Each row was made from one walk, in order. Every step used is in the known rows, and no mark comes twice. Write each row's walk.
In the rows, 128 means zero.
Known rows
vonav-rizig: [148 174 142 145 119 127 147 123 128 139 118 162  81  70 134 125 151 145
 154  89 157 136 160]
vonav-rizig-sabo-moki: [112 114 151 131 111  96 119 161 139 178 189 169 124 115 127 107 109 147
 133 120 142 143 153]
moki-sabo-rizig: [113 122 157 130 129 134 161 122 165  91  97 100  96  89 113 166  91 122
  92  97 165 102 104]
nezuvel-fone-rizig-vonav: [145 170  90  55 121 207 127 108 136 154  79 121  88  73 213 102 159 154
 190 101 162 142 125]
moki-runor-nesib-patu: [122 164 146 143 141 103 132 130 131  69  58 130 129 170  79 140 175 113
 151 139  96 142 143]
patu-rizig-vonav: [145 129 107 100 114 168 134  92  90 173 131 146 104  65 205 114 123 141
 122 107 142 119 106]
runor-nesib-patu-rizig-vonav: [165 116 111 125 127 171 105 108  84 151 142 148 112 125 159 112 133 127
 126 116  90 138  96]
runor-nesib-poka: [161 120 162 120 118 118 145 123 123 116 156 116 109 124 108 125 169 135
 154 102 146 122 110]
sabo-moki: [127 154 138  77 130 108  93 151 135 121 117 180 152 107 148 105 150 128
 107 103 153 116 120]
nezuvel-fone-rizig-sabo-nesib: [134 104  92 123 135 178 150 132 144 123 141  58 106 124 169 128  96 146
 199 110 187 168 107]
sabo-rizig: [119 140 160 138 148 172 136 126 138  98 110 143  89  90 152 143 107 138
 111  76 185 122 106]
runor-moki: [135 186 153 108 140 111 106 108 108 166  81 103  95 106 155 129 145 168
 158  90 124 122 138]
nesib-patu-rizig-sabo: [150  68 107 169 137 138 138 102  93 170 182 153  94 112 129  94 124 139
 125 157 148 159  95]
patu-rizig-sabo-moki-runor-nesib: [ 79  98 114 117  97  82 163 149 167 145 178  84 192 198 104 142  69 106
 148 147  90 142 145]
nesib-patu-rizig: [177 122  94 152 151 148 130 102  93 134 142 175 108  92 129  98 150 131
 109 126 144 134 107]
vonav-rizig-fone: [151 177 138 135  99 160 124 109 128 168 121 161  86  59 185 106 183 128
 138 122 157 108 172]
fone-rizig-sabo-moki-runor-nesib-patu: [109 123 119 115 119 104 112 172 147  99 144 107 162 222  61 125 124 115
 163 167  81 175 129]
patu-rizig-sabo-moki-runor: [ 78  92  99 121 114  82 162 139 151 163 171 118 178 153 124 126  90 120
 122 164 127 128 143]
moki-runor-nesib-poka: [128 138 156 129 118  91 173 126 146 100 119  92 132 152  81 150 177 124
 161 134 125 108 144]
runor-nesib-patu-rizig: [177 125 107 151 136 146 131 112 107 119 148 138 122 136 110 119 133 119
 134 111 108 147 106]
sabo-moki-runor-nesib-patu: [115 158 142 111 143  82  93 167 154  75  88 153 183 196  73 128 166 107
 117 142  81 127 147]
moki-runor-nesib-patu-rizig: [142 141 101 160 137 116 161 114 130  98 107 112 144 167  82 145 139 107
 142 138  89 140 143]
moki-sabo-rizig-patu: [ 88 108 181 125 129 172 136 112 149  91  71 109  83  81 129 171  81 142
  97 111 161 119 113]
moki-runor-nesib: [ 96 180 153 115 115 101 161 124 155  77  52  95 133 153 109 159 147 107
 172 112 109 138 152]

Write each row's walk
[120 138 161 130 128 202 111 114 142 129 110 137  91  77 201 124 138 121
  96 111 183  95 118] -> sabo-rizig-fone
[ 62 117 143 104 120  70 130 153 154 135 118 135 161 154 123 123 125 122
 128 160 136 133 144] -> rizig-sabo-moki-runor
[ 90 173 133  84 131  81 125 153 155 101  77 156 175 137 119 129 153 115
 113 133 131 106 156] -> sabo-moki-runor
[ 89 137 110  87 105 100 142 158 152 127 135 106 152 160 108 126 113 127
 160 157 135 155 138] -> fone-rizig-sabo-moki-runor
[131 137  95 128 137  96 124 151 149 101 141 139 200 192  72 128 128 103
 109 143  71 121 145] -> sabo-moki-runor-nesib-patu-rizig
[124 161 166 141 118 165 122 116 112 141  94 173  68  68 154 134 142 162
 158 104 151 154 169] -> vonav-rizig-patu
[154 134  96 119 104 178 135  87 118 170 143 135 113  64 205 101 155 112
 118 134 160 104 130] -> patu-rizig-fone
[ 93 125 186 133 146 210 109 115 129 101  83 153  76  84 168 153  94 155
 118  92 181 140 113] -> sabo-rizig-patu
[ 86 135 195 125 142 151 110 107 142 146  68  61  83 107 128 181  69 179
 118 101 115 102 136] -> runor-moki-sabo-rizig-patu
[186 108  87 167 147 185  98 104  81 131 159 139 130 101 178 107 151 103
  84 150 144  91 104] -> sabo-nesib-patu-rizig-fone
[139  66 113 137 126 114 100 150 126 158 217 146 162 182 105  98  92 118
 116 143  99 157  99] -> runor-nesib-patu-rizig-sabo-moki
[115 123 155 119 111 162 138 107 165 116 100  99  98  73 160 142 123 110
  74 129 163  75 117] -> moki-sabo-rizig-fone
[182 106  88 176 166 152 121 116  79 103 156 142 126 113 130 131 119 121
  97 115 146 120  91] -> sabo-nesib-patu-rizig
[150 172 116  64 108 187 113 114  91 135  95 136  75  74 193 116 148 142
 163 103 147 151  99] -> fone-rizig-vonav
[112  86 112 178 126 106 169 113 127 133 151  92 131 184  82 135 107 113
 157 170  93 164 133] -> moki-runor-nesib-patu-rizig-sabo
[138  75 149 175 161 130  98 132  76 112 146 136  99 133 132 125 124 133
 119 141 157 154  81] -> rizig-sabo-nesib-patu
[136 138  93 120 116 126  99 138 151 130 142 137 202 183 119 107 158  84
  96 177  73  93 159] -> sabo-moki-runor-nesib-patu-rizig-fone
[135 151 147 121 141  77 124 120 118 132  84  32 126 125 117 179 100 146
 127  98 104  84 124] -> runor-moki-sabo-nesib
[ 78 133 144 140 109  68 151 164 163 159 152 143 149 147 101 128 117 139
 140 150 121 136 188] -> vonav-rizig-sabo-moki-runor
[119 118 154 163 107 118 159 125 125 174 159 142  68  87 139 118 121 154
 166 115 156 160 149] -> vonav-rizig-sabo
[132 167 136  89 116 198 116 109 106 105  77 137  70  78 158 130 136 151
 178 113 164 177 116] -> fone-rizig-patu
[118 132 151  97 118  65 134 162 160 101 147 117 188 184  73 134 167 117
 127 138 109  94 150] -> sabo-moki-runor-nesib-poka
[105  78  95 150 139  87 132 138 131 155 176 155 176 168  95 106 122 124
  98 190 114 132 134] -> nesib-patu-rizig-sabo-moki-runor
[ 90 172 147  82 116  77 124 162 174  83  84 120 188 181  99 147 133 100
 141 117  94 120 154] -> sabo-moki-runor-nesib
[101 121 153 165 123  70 123 177 155 133 161 145 160 205  54 127 130 125
 143 158  74 149 177] -> vonav-rizig-sabo-moki-runor-nesib-patu
[143  64 101 139 142 113 100 141 111 175 215 181 151 136 126  80 112 134
  92 159 134 144 101] -> nesib-patu-rizig-sabo-moki
[124 129 103 102 127 119  97 146 123 135 133 147 190 182 122 122 131 109
  99 149  52 110 135] -> sabo-moki-runor-nesib-patu-rizig-vonav
[176  98  94 147 155 178  97 109  53 138 149 150 123 102 177 122 117 128
  87 121 130 109  79] -> sabo-nesib-patu-rizig-vonav
[181  89  86 167 149 116 147 113 104  97 143 100 137 112  92 146 107 108
  73 132 127 100  90] -> moki-sabo-nesib-patu-rizig
[182 118  93 167 159  95 124 107  94 147 143  51 136 139  89 155  95 146
  94 123  85  84 116] -> runor-moki-sabo-nesib-patu-rizig
